What can hang from each mark
k_314: k_589
k_49: k_357 k_375 k_707
k_375: k_49 k_357
k_589: k_314 k_707 k_947
k_759: k_589
k_427: k_947
k_947: k_589
k_707: k_49 k_589
k_357: k_49

Each row was made from one small tree. The marks that hang from a mark follow it in brackets, in the order of their numbers. Every link used is in the known rows. Write each row's tree.
Known rows
k_375(k_49(k_707)): [-0.07 -0.11  0.26  0.11  0.00 -0.33  0.18  0.09  0.06  0.15 -0.34  0.12
 -0.19  0.02  0.15 -0.05  0.23 -0.20 -0.34 -0.08]
k_707(k_49(k_357 k_375) k_589(k_314 k_947)): [ 0.18  0.01  0.00 -0.20 -0.04  0.25 -0.07  0.08 -0.01 -0.08  0.16 -0.08
  0.05  0.11 -0.33 -0.11 -0.08  0.00  0.01 -0.25]
k_589(k_314 k_707(k_49(k_375(k_357))) k_947): [ 0.42 -0.11 -0.19 -0.09  0.05  0.05 -0.36 -0.06  0.10  0.03  0.31  0.15
 -0.07  0.00 -0.22 -0.06  0.07  0.03  0.16  0.38]
k_707(k_49(k_357) k_589(k_314)): [ 0.07  0.28  0.01  0.31 -0.30  0.27  0.47  0.25 -0.13  0.03  0.16  0.00
  0.35  0.04 -0.16  0.03 -0.12  0.09  0.00 -0.27]
k_314(k_589(k_707(k_49(k_357 k_375)) k_947)): [-0.31 -0.40 -0.37 -0.21  0.05 -0.13 -0.37 -0.12  0.25  0.08  0.26 -0.03
 -0.12 -0.22 -0.05  0.02 -0.22  0.01  0.24  0.19]
k_947(k_589(k_314 k_707)): [ 0.07 -0.13 -0.13  0.12 -0.21  0.29 -0.06  0.00 -0.23 -0.16  0.48  0.03
  0.18  0.13  0.32  0.21  0.25  0.24  0.50  0.12]
k_49(k_357 k_375 k_707(k_589(k_314))): [-0.01  0.13  0.37 -0.21 -0.12  0.15  0.08 -0.06 -0.18 -0.62 -0.11 -0.44
 -0.06 -0.08 -0.24  0.09 -0.07 -0.08 -0.45 -0.29]
k_589(k_314): [-0.05  0.10  0.02  0.16 -0.03  0.11  0.22  0.05 -0.11  0.01  0.03  0.32
  0.27  0.12  0.18 -0.09  0.28  0.27  0.20  0.00]
k_49(k_357 k_375 k_707(k_589)): [-0.13  0.12  0.29 -0.22  0.09 -0.10  0.12 -0.08 -0.09 -0.38 -0.45 -0.38
 -0.16 -0.11 -0.01  0.11 -0.12 -0.15 -0.46 -0.19]
k_375(k_49): [ 0.00 -0.08  0.11  0.16  0.09 -0.20  0.34  0.19  0.07  0.31 -0.25  0.47
  0.03  0.24  0.27 -0.18  0.30 -0.01 -0.01 -0.01]
k_375(k_49(k_357 k_707)): [-0.08 -0.18  0.38  0.24 -0.07 -0.34  0.23  0.08 -0.06 -0.10 -0.26 -0.06
 -0.16 -0.16 -0.03 -0.14 -0.15 -0.21 -0.61 -0.22]
k_427(k_947): [-0.31  0.20  0.05  0.10  0.04 -0.22  0.10 -0.03  0.04  0.26 -0.26  0.26
 -0.10  0.10  0.48 -0.27  0.17  0.14  0.38  0.06]
k_759(k_589(k_314 k_707(k_49(k_357 k_375)) k_947)): [ 0.04 -0.25 -0.05 -0.09  0.05  0.19 -0.55  0.24 -0.10 -0.16  0.44 -0.23
  0.01 -0.14 -0.50 -0.15 -0.20 -0.03  0.06  0.11]
k_49(k_357 k_375 k_707(k_589(k_947))): [ 0.03 -0.05  0.22 -0.32  0.31 -0.14 -0.20 -0.27  0.04 -0.29 -0.21 -0.45
 -0.16 -0.16  0.01 -0.05 -0.05 -0.13 -0.35 -0.24]
k_49(k_375(k_357) k_707(k_589(k_947))): [ 0.37  0.19  0.19 -0.17  0.49 -0.22 -0.16 -0.32  0.10 -0.17 -0.27 -0.31
 -0.14 -0.11  0.03 -0.01  0.40 -0.05 -0.30  0.01]
k_707(k_49(k_357)): [-0.22  0.05 -0.09  0.36 -0.13 -0.12  0.31  0.24 -0.09  0.27 -0.29  0.28
  0.07 -0.07  0.01 -0.05 -0.30  0.05 -0.03 -0.04]
k_49(k_357 k_707(k_589(k_947))): [ 0.10  0.03  0.13  0.09  0.29 -0.16  0.00 -0.29  0.00 -0.06  0.02 -0.43
  0.11 -0.25  0.17 -0.08 -0.06 -0.02 -0.27 -0.32]
k_49(k_357 k_375): [-0.22 -0.09  0.16 -0.10  0.15 -0.13  0.11  0.03 -0.13 -0.21 -0.45  0.18
 -0.09  0.03  0.08 -0.15 -0.15  0.07 -0.16 -0.01]
k_427(k_947(k_589(k_314 k_707(k_49)))): [-0.10  0.05 -0.19  0.13 -0.60  0.23 -0.22  0.16 -0.13  0.11  0.48 -0.01
 -0.19  0.13  0.19  0.12  0.06  0.06  0.71  0.14]
k_357(k_49(k_707)): [-0.51  0.14  0.00  0.09  0.04 -0.10  0.08 -0.08 -0.03  0.21 -0.59  0.33
 -0.02  0.05  0.06  0.28 -0.12  0.00 -0.16  0.21]
k_589(k_314 k_707(k_49) k_947): [ 0.14 -0.20 -0.37  0.05 -0.06  0.13 -0.23 -0.03  0.12  0.37  0.50  0.19
  0.14  0.05  0.07 -0.03 -0.04  0.05  0.44  0.20]

Which tree is each row?
[-0.22  0.10 -0.01 -0.46  0.32  0.03 -0.26 -0.24  0.15  0.09 -0.46  0.05
 -0.17  0.23 -0.04  0.25  0.07 -0.12 -0.11  0.09]
k_357(k_49(k_375 k_707(k_589(k_947))))
[ 0.24  0.18 -0.23  0.07  0.00  0.23  0.11  0.09  0.11  0.37  0.31  0.10
  0.32  0.18  0.01 -0.04  0.33  0.11  0.37 -0.16]
k_707(k_49 k_589(k_314 k_947))
[ 0.19 -0.24 -0.23  0.00  0.19  0.11 -0.23 -0.24  0.09  0.11  0.56  0.11
  0.25  0.06  0.29 -0.13  0.10  0.17  0.40  0.16]
k_589(k_314 k_707 k_947)
[-0.20 -0.19 -0.15 -0.13 -0.14 -0.05 -0.03  0.16 -0.02  0.04 -0.20  0.13
 -0.18  0.00 -0.05  0.08 -0.51 -0.13 -0.02  0.25]
k_589(k_707(k_49(k_357 k_375)))
[-0.47 -0.23 -0.30 -0.11 -0.18 -0.09 -0.06  0.05  0.12 -0.04  0.05  0.04
 -0.10 -0.18 -0.06  0.19 -0.27  0.00  0.13  0.25]
k_314(k_589(k_707(k_49(k_357 k_375))))
[-0.11  0.17  0.00 -0.11 -0.07  0.05  0.28  0.25 -0.04  0.02 -0.40  0.06
 -0.02  0.14 -0.11  0.07 -0.17 -0.08 -0.09 -0.11]
k_707(k_49(k_357 k_375) k_589)
[-0.27 -0.03 -0.01 -0.05 -0.09 -0.11  0.10  0.27 -0.09  0.04 -0.49  0.26
 -0.21  0.03 -0.14 -0.04 -0.27 -0.02 -0.10  0.03]
k_707(k_49(k_357 k_375))
[ 0.54  0.31  0.45  0.34 -0.10 -0.03  0.41  0.05 -0.02 -0.24  0.12 -0.19
  0.14 -0.01 -0.19 -0.02  0.51 -0.10 -0.52 -0.18]
k_375(k_49(k_707(k_589(k_314))) k_357)
[-0.04  0.24 -0.07  0.30 -0.09  0.02  0.49  0.24 -0.06  0.23 -0.17  0.07
  0.26  0.02  0.06  0.06 -0.16  0.02  0.00 -0.19]
k_707(k_49(k_357) k_589)
[ 0.25  0.07 -0.11  0.02 -0.18  0.11 -0.04  0.14 -0.03 -0.08  0.10  0.21
 -0.06  0.06 -0.24  0.10  0.01  0.01  0.05  0.43]
k_589(k_314 k_707(k_49(k_375(k_357))))
[ 0.37 -0.10  0.39  0.09 -0.02  0.00  0.07 -0.11  0.03 -0.25  0.42 -0.40
  0.06 -0.09 -0.20 -0.21  0.06 -0.18 -0.47 -0.51]
k_375(k_49(k_357 k_707(k_589(k_314 k_947))))
[-0.20 -0.30 -0.42  0.01  0.35 -0.16 -0.23 -0.37  0.29  0.27  0.47  0.08
  0.25 -0.15  0.50 -0.01  0.30  0.27  0.55  0.25]
k_314(k_589(k_707 k_947))
[ 0.02  0.19  0.07 -0.10 -0.29  0.28  0.25  0.28 -0.11 -0.18 -0.05 -0.02
  0.06  0.14 -0.34  0.05 -0.12 -0.01 -0.10 -0.21]
k_707(k_49(k_357 k_375) k_589(k_314))
[-0.19 -0.11  0.02 -0.15 -0.65  0.23 -0.37  0.17 -0.23 -0.35  0.35 -0.20
 -0.46  0.05 -0.13  0.05 -0.32 -0.05  0.36  0.07]
k_427(k_947(k_589(k_314 k_707(k_49(k_357 k_375)))))
[ 0.10  0.08  0.01 -0.04  0.37 -0.13 -0.04 -0.29  0.12  0.18 -0.06 -0.25
  0.09 -0.08  0.33  0.00  0.32 -0.02  0.01 -0.17]
k_49(k_707(k_589(k_947)))
[ 0.09 -0.34 -0.17 -0.22 -0.11  0.14 -0.40 -0.03  0.03 -0.07  0.36  0.00
 -0.12 -0.02 -0.26 -0.10 -0.42 -0.06  0.10  0.12]
k_589(k_314 k_707(k_49(k_357 k_375)) k_947)
[-0.01  0.53  0.13  0.32  0.17 -0.05  0.34 -0.13 -0.03  0.07 -0.47  0.09
  0.20  0.01 -0.04  0.33  0.08  0.03 -0.33  0.19]
k_375(k_357(k_49(k_707(k_589))))
[ 0.49  0.21  0.27 -0.16  0.25  0.01 -0.21 -0.31  0.03 -0.40  0.07 -0.36
 -0.05 -0.10 -0.18 -0.03  0.47  0.03 -0.30 -0.04]
k_49(k_375(k_357) k_707(k_589(k_314 k_947)))
[ 0.02 -0.20 -0.45  0.06  0.16 -0.10 -0.20 -0.05  0.20  0.61  0.16  0.26
  0.05  0.04  0.30 -0.01 -0.08 -0.02  0.44  0.28]
k_589(k_707(k_49) k_947)
